What can hang from each mark
mimeg: dotek giduv nozun
silelis: mimeg tarid
vider: mimeg
tarid: barepus dotek memu nozun
giduv: lomar tarid
lomar: memu

Each row was made from one small tree. Brackets hold a mark, then the marks that hang from it, in alphabetical order. Every link used is in the known rows. Write each row's tree.
Known rows
{vider {mimeg dotek}}: [  5.5   0.1   4.1  -6.5 -38.9 -15.8  29.9   3.9  -5.3 -11.4  -9.1 -22.0
  22.3 -10.8  -6.9  -9.9  12.6  30.2   4.9   8.4]
{giduv {lomar memu} {tarid dotek}}: [ 39.7  -0.6  31.4 -18.4 -40.3   4.1  -4.8 -18.4  19.9 -19.1  25.5 -35.7
  13.1  -8.1   5.5 -19.3  15.0   6.6 -12.6   1.8]
{mimeg {giduv lomar tarid}}: [ 40.9  -2.1  41.6 -17.9 -21.1   0.1  -8.0  -9.8   6.5   2.5   5.6 -17.4
  18.5   1.7   2.6 -17.8  11.1   5.8 -10.7   9.4]
{giduv {lomar memu} {tarid barepus nozun}}: [ 23.0  -8.8  48.1 -23.0 -12.8   3.8   7.3 -19.3  20.7 -11.2  36.2 -69.4
  10.2 -13.0  11.8 -11.3   3.5  13.5 -14.7  24.3]
{silelis {mimeg {giduv lomar}} tarid}: [ 12.1   2.5  10.2 -26.6 -30.5  -7.4  28.2   0.2  -0.9  -7.7   5.2  -4.4
   8.7  -3.8  -3.4 -15.4  11.0   5.7  11.2   4.2]
{vider {mimeg dotek {giduv lomar}}}: [ 20.6   1.4  15.6 -15.8 -33.0 -12.8  36.8   3.3   5.2  -2.2   1.6 -48.7
  24.4  -2.4  -7.4 -14.3  16.5  32.3  -9.8   4.7]
{mimeg dotek giduv nozun}: [ 36.9   6.4  19.0  -6.7 -22.1 -14.0  17.8  23.7 -11.8   6.8 -20.4 -12.9
  36.9   3.5  -2.6 -11.0   6.0  26.0   9.1   6.7]
{mimeg nozun}: [ 32.1  -5.5  15.9 -11.1 -15.2  -7.3  15.6  17.1  -1.3  -0.6 -19.3   1.5
  25.7  -1.9   4.4  -9.7   2.6  17.7   7.2  12.3]
{mimeg giduv nozun}: [ 42.5  -1.0  22.1 -18.1 -14.3  -8.1  11.4  19.0   2.8   9.5 -25.5   4.8
  26.2   6.7   3.1 -10.6   4.1  10.1   6.7  14.7]
{vider {mimeg dotek nozun}}: [ 27.5  -2.1  12.1  -6.4 -39.4 -17.6  46.5  24.1  -1.9  -7.9 -26.9 -27.5
  32.2  -2.3  -5.2  -7.3  10.1  38.2  12.2   4.4]
{silelis {tarid dotek}}: [ 21.9   1.8  13.2 -15.0 -36.3  -5.5  -1.4  -0.6  -4.0 -21.7  -4.8  14.6
  11.6 -12.8  -4.8 -12.7   6.5   7.2  20.5   4.5]
{giduv tarid}: [ 25.3  -4.2  32.3  -7.7 -23.8  -2.3 -15.6  -8.6  -4.0  -6.7  -3.2   6.5
  17.1  -6.2   2.8 -13.2   6.3   5.1   4.0  12.9]
{tarid dotek memu}: [ 21.3  -0.8  17.3 -20.0 -32.1 -10.1 -24.5   1.4  -4.1  -3.2   8.9  15.5
  18.9  -7.7   0.2 -17.5   4.1   3.4  16.0  26.8]
{vider {mimeg nozun}}: [ 33.9  -9.0  15.7 -18.4 -32.4 -12.1  40.1  19.9  13.7  -5.2 -31.8 -11.5
  23.1   0.4   0.0  -7.3   8.4  22.4  11.2  14.2]
{mimeg dotek}: [  5.2   3.2   7.2   1.6 -22.3  -8.9   4.7   1.9 -18.8  -7.0   3.7 -14.6
  25.1 -11.9  -2.7 -12.3   7.9  27.8   2.4   8.5]
{lomar memu}: [  5.1  -4.5   0.2 -11.8  -8.9  -1.1   6.6 -14.9   2.1  -5.5   7.3 -11.1
  16.7  -8.9   6.0 -13.8   7.0  13.7 -10.7  14.8]
{tarid barepus memu}: [  7.0  -5.6  34.7  -9.8  -3.5 -12.6 -24.4  -3.0  -3.2  10.5   9.7  -4.8
  14.5 -11.5   3.5  -9.8  -1.4  16.9   7.1  35.9]
{vider {mimeg dotek {giduv tarid} nozun}}: [ 51.9   2.9  41.7 -12.0 -49.7 -17.2  28.0  19.6   1.7  -3.6 -34.4 -19.9
  36.7  10.4  -6.6  -9.9  12.8  23.8  18.0   3.2]
{silelis tarid}: [  7.7  -4.6   9.4  -9.1 -16.6  -5.5   7.9  -6.1 -12.4 -11.5 -10.0  16.1
  15.7  -9.4  -2.3 -11.0   4.2  18.8  12.8   7.7]
{silelis {mimeg dotek nozun} {tarid memu}}: [  8.3   3.0   7.3 -11.1 -41.4 -21.0  28.4  23.8 -29.8  -9.2 -13.1  11.1
  34.5   1.3  -6.9 -11.8   3.7  29.4  43.2   7.9]
{mimeg dotek nozun}: [ 27.7   1.6  13.9  -0.9 -25.2 -11.8  20.3  20.2 -15.7  -3.4 -15.3 -15.6
  34.5  -3.9  -1.1  -9.6   5.2  35.4   9.3   3.1]

Write each row's tree
[ 44.5   0.3  41.3 -41.6 -61.2  -7.7   8.1   4.6  21.5 -16.5  -4.4 -11.9
  16.2   0.2  -2.5 -12.4   8.1 -16.9  23.0  25.1] => {vider {mimeg {giduv {tarid dotek nozun}}}}
[ 29.2   4.5  34.8  -9.8 -49.7 -15.0  11.8   0.6  -2.4  -5.6 -15.3 -18.3
  25.9   2.3  -8.6 -11.8  13.9  16.3  11.1   7.6] => {vider {mimeg dotek {giduv tarid}}}
[-13.2   4.2  -2.3 -18.9 -43.8 -11.6  38.2   9.0 -26.3 -25.1   9.6 -11.3
  19.3 -12.2  -5.7 -10.1   2.6  15.4  35.0  11.5] => {silelis {mimeg dotek} {tarid nozun}}
[ 76.4   2.8  52.9 -25.2 -40.6  -3.4  -0.5  14.2  19.1  -5.6  -7.1 -20.9
  25.3   7.1   2.0 -16.3  11.2   3.8   4.2   2.5] => {mimeg {giduv lomar {tarid dotek}} nozun}
[ 22.8 -10.8  27.6 -27.6 -24.8   7.5  14.3 -18.5  11.5 -14.4  30.4 -49.6
  20.8  -4.0  10.7 -17.5   6.1  12.9 -13.4  17.3] => {giduv {lomar memu} {tarid nozun}}
[ 36.6   1.2  57.0 -23.4 -38.7  -4.0 -21.4  -1.0  12.5 -19.8  18.7 -26.6
   7.1 -16.9   4.1  -9.4  -0.4  -8.9  17.6  30.6] => {giduv {tarid barepus dotek nozun}}
[ 31.7  -2.6  38.3 -29.3 -27.4  -1.0  -7.6  -2.3  -1.0  -1.3   1.5  -3.6
  22.3   4.5   4.2 -14.0   1.2  -9.5  11.4  28.5] => {mimeg {giduv {tarid nozun}}}
[ 20.5   4.4  49.6 -30.6 -31.9  -9.4  -2.8   3.2   7.7  -5.0  15.0 -18.2
   4.0  -7.5   3.7  -8.2  -0.3 -21.4  23.6  36.9] => {silelis {mimeg {giduv {tarid barepus nozun}}}}
[ 42.9  -4.7  19.4 -24.2 -30.3 -14.5  36.6  23.0  17.3   3.8 -37.0  -6.6
  25.8   8.2  -1.5  -7.8   9.3  14.0  10.4  17.5] => {vider {mimeg giduv nozun}}
[ 71.0   7.4  71.6 -16.3 -32.4 -11.2 -19.5  16.9  20.7  -2.7 -14.8 -12.1
  15.0  -1.3   1.8  -8.6   3.7  -5.2  18.6  14.9] => {mimeg {giduv {tarid barepus dotek}} nozun}
[ 37.8   3.1  18.6 -13.7 -39.1 -19.5  42.4  27.2   1.8   1.5 -33.1 -21.6
  34.0   6.2  -6.6  -8.4  12.0  30.0  12.7   8.3] => {vider {mimeg dotek giduv nozun}}
[ 13.0   4.8  10.9 -12.4 -36.6 -17.8  25.8   7.3  -2.3  -0.5 -14.0 -19.3
  24.8  -2.4  -8.3 -10.6  13.0  21.9   5.5  12.1] => {vider {mimeg dotek giduv}}
[ 17.3  -0.9  12.3 -29.4 -40.2  -3.2  10.8   3.4  -3.8 -26.5   6.1   2.4
  13.8 -10.7  -2.0 -11.8  -0.3   2.7  27.4  16.9] => {silelis {tarid dotek nozun}}
[ 27.2 -10.7  40.1 -16.3 -22.8  -2.4 -18.1 -10.4  -5.1   3.6  14.7  -8.7
  25.5  -0.2   4.2 -19.6   6.6  17.2  -2.4  19.5] => {giduv lomar {tarid memu}}
[ 39.6   4.5  59.0  -8.3 -33.1  -6.9 -31.6  -5.0  13.0 -15.5   8.6 -14.9
   3.8 -18.7   1.4  -9.4   5.1  -3.3  12.5  16.2] => {giduv {tarid barepus dotek}}
[ 26.0  -6.4  49.5  -8.2  -9.7   0.6  -4.7 -23.4  21.1  -5.8  25.8 -56.7
   8.3 -14.4   9.3 -12.4   9.3  18.8 -21.1  12.6] => {giduv {lomar memu} {tarid barepus}}
[ 20.6   2.9  28.7 -35.3 -42.8  -5.3   4.8   3.8  -1.4  -9.5   9.3   2.8
  14.7   1.2   3.0 -13.8   3.5 -24.0  24.6  28.7] => {silelis {mimeg {giduv {tarid nozun}}}}
[ 18.4  -1.1   7.3 -17.2 -32.5 -11.6  37.6  20.5  -9.9 -16.2 -21.2  15.0
  17.5  -3.5  -1.4  -8.4   4.9  11.9  31.4   3.8] => {silelis {mimeg nozun} tarid}
[-13.3   5.2   1.4  -8.3 -39.0 -18.6  12.4   4.6 -34.9 -11.0   5.5  14.8
  25.0  -7.3  -8.6 -14.3   6.1  21.8  35.9  10.6] => {silelis {mimeg dotek} {tarid memu}}
[ 62.2  -3.8  49.6 -18.7 -23.5  -2.4   9.6   9.4  10.1   4.9 -11.6 -20.4
  29.6   9.6   4.4 -14.9   9.5  14.4  -3.5   5.8] => {mimeg {giduv lomar tarid} nozun}
[ 15.3   4.1   7.9 -11.1 -14.6  -4.6  19.2 -10.6   1.9   1.8  19.5 -52.0
  26.3  -3.2   1.0 -17.8  13.6  31.3 -23.3   2.9] => {mimeg dotek {giduv {lomar memu}}}
[ 24.4 -12.3  60.9 -25.4 -16.9  -3.9 -14.2  -9.0   4.9   1.6  31.5 -43.5
  18.1  -6.9   7.7 -14.1  -1.9  13.1   3.5  40.3] => {giduv lomar {tarid barepus memu nozun}}
[ 58.5  10.6  41.6 -28.7 -57.6 -11.9   1.9  22.7  10.1 -12.3 -14.0  14.7
  18.0   4.0  -0.3 -13.4   9.8 -22.3  32.7   8.9] => {silelis {mimeg {giduv {tarid dotek}} nozun}}
[  3.9  -8.9  33.3 -24.3  -7.5 -10.2 -12.8   1.2  -2.0   6.3  19.0 -17.0
  17.4 -10.3   6.7 -10.0  -7.1  10.9  13.7  50.3] => {tarid barepus memu nozun}
